In the rows, 128 means zero.
Known rows, with every step that occurs
R-Z-V-W: [252  93 141 107  87 144 143 154 131 144 155 131 135 177 152 144 124 140
 124 134]
D-Z: [ 56 110 136 146 132  96 168 135 110 122 109 131 129  90 125 139 132  88
 115 117]
W-K-Z-V-R: [194 114 105 118 112 105 146 114 131 107 149  97  89 119 133 122  86 171
 177 149]
D-W: [ 80 108 144 136 127 100 135 123 134  86 160 141 155  93 116 160 133 123
 107 107]
Z-W-K: [ 63 179 105 129 140 153 114  88 117 125 173 138  96  91 101 122 130  83
 120  61]
V-W: [110 109 149 140 115 122 137 147 131 103 127 134 140 122 130 119 126 129
 104 122]
K-Z-W: [ 61 172  90 135 144 155  90  82 147 135 104 148  99  80  83 101 141 126
 108 129]
K-Z-V-R: [199 111 120 106 128 117 117 136 131 127 110 113 110 120 134 123 113 189
 151 179]
V-R-W-D: [ 67 201 111 132 176 151  88 131 120 149  73 125 143 172 142  95 143 165
 125 174]
K-Z-W-D: [ 44 166  73 139 160 162  56  83 182 138  74 130 131 144  90  62 140 132
 104 125]
D-W-Z: [ 91 104 126 152 120  97 137 102 148  79 174 111 148  99 108 147 115 102
 130  87]
R-Z-W: [115 223 115 116 133 183 113  99 121 156 149 153 122 133 106 142 153 102
  90 102]
R-W: [ 30 176 129 131 159 149 100 126 113 154 112 154 114  84 121 123 157 117
 124 142]
R-Z: [109 192 145 125 122 153 143 135 139 125 143 133 142 144 126 147 136 116
 105 115]
V-W-R-Z: [161 145 173 147  90 130 173 148 153 103 137 134 168 176 124 160 125 118
 102 127]
R-W-K: [ 25 182 114 144 142 136 130 103 112 132 151 139  88  80 121 123 131  99
 149 111]
Z-V-R-W: [180 145 128  92 153 145 102 144  80 176 119 140 105 121 151 139 147 171
 154 180]
V-R: [108 178 146 124 146 126 138 147 107 107 124 122 138 126 136 137 127 156
 114 142]
K-Z-V-W-R: [208  32 148 132  92 103 135 146 178 114 109 129 142 131 117 117 115 149
 142 155]
D-Z-V-R-W: [177 111 118 111 147 105 145 135  52 183 101 137  97 109 158 155 137 144
 159 194]
Z-V-R: [200 113 146  89 135 129 121 160 101 136 140 120 127 137 152 140 129 166
 139 140]

Rows
[210 105 131 106 127 126 123 140 115 129 151  93 123 139 144 130 111 148
 160 119]  W-Z-V-R
[135 104 109 114 141 149  87 118 122 175 138 126 100  98 129 116 141 109
 171 121]  R-W-Z-V
[174 116 106 124 133  94 175 113  52 164 139 122  72 105 157 155 111 124
 184 161]  D-Z-V-R-W-K
[214  43 146 108 104 125 119 162 127 132 139 133 132 134 148 122 128 140
 128 122]  Z-V-W
[ 94 103 128 146 125 130 108 148 166 105  95 118 171 187 137  78 125 136
 100 117]  V-W-D
[ 73 161 149 125 146 154 101 116 138 138 133 156 148 104  89 137 159  87
  97  81]  Z-W-R
[208 117 173 100 106 142 137 155 155 146 157 133 160 166 128 170 142 111
 130 106]  W-R-Z-V
[108 112 135 154  99 111 169 126 129  82 163 119 115 118 132 117  99 111
 129  93]  V-W-K
[157 223 146 121 124 144 160 140 110 122 139 120 138 169 142 160 124 156
 111 153]  V-R-Z
[ 11 137 100 155 165 118 115 118 122 164  59 133 136 139 133 100 149  98
 125 148]  R-W-D-Z
[207  44 118 125  99 116 120 136 156 120 112 126 115 120 130 102 112 162
 143 161]  K-Z-V-W
[122 104 129 158 106 119 140 129 142  91 136 107 135 124 124 109 107 114
 127 102]  V-W-Z
[ 45 145 105 156 119 111 143  95 164  83 140 111  95  86 102 110  97 121
 148 112]  W-K-Z
[ 88  97 175 145 124  89 150 128 155  79 159 142 181 105 103 178 136 105
 109 102]  D-W-R
[244  86 124 112  98 152 108 150 167 146 123 116 164 243 158 105 123 144
 121 129]  R-Z-V-W-D
[189  68 121 116 139 102 135 153 112 148  87 101 153 192 164 116 119 144
 140 147]  W-D-Z-V-R
[ 69 141 110 136 145 126 135 100  90 151 113 151 108  82 107 134 148  76
 100 100]  D-Z-W
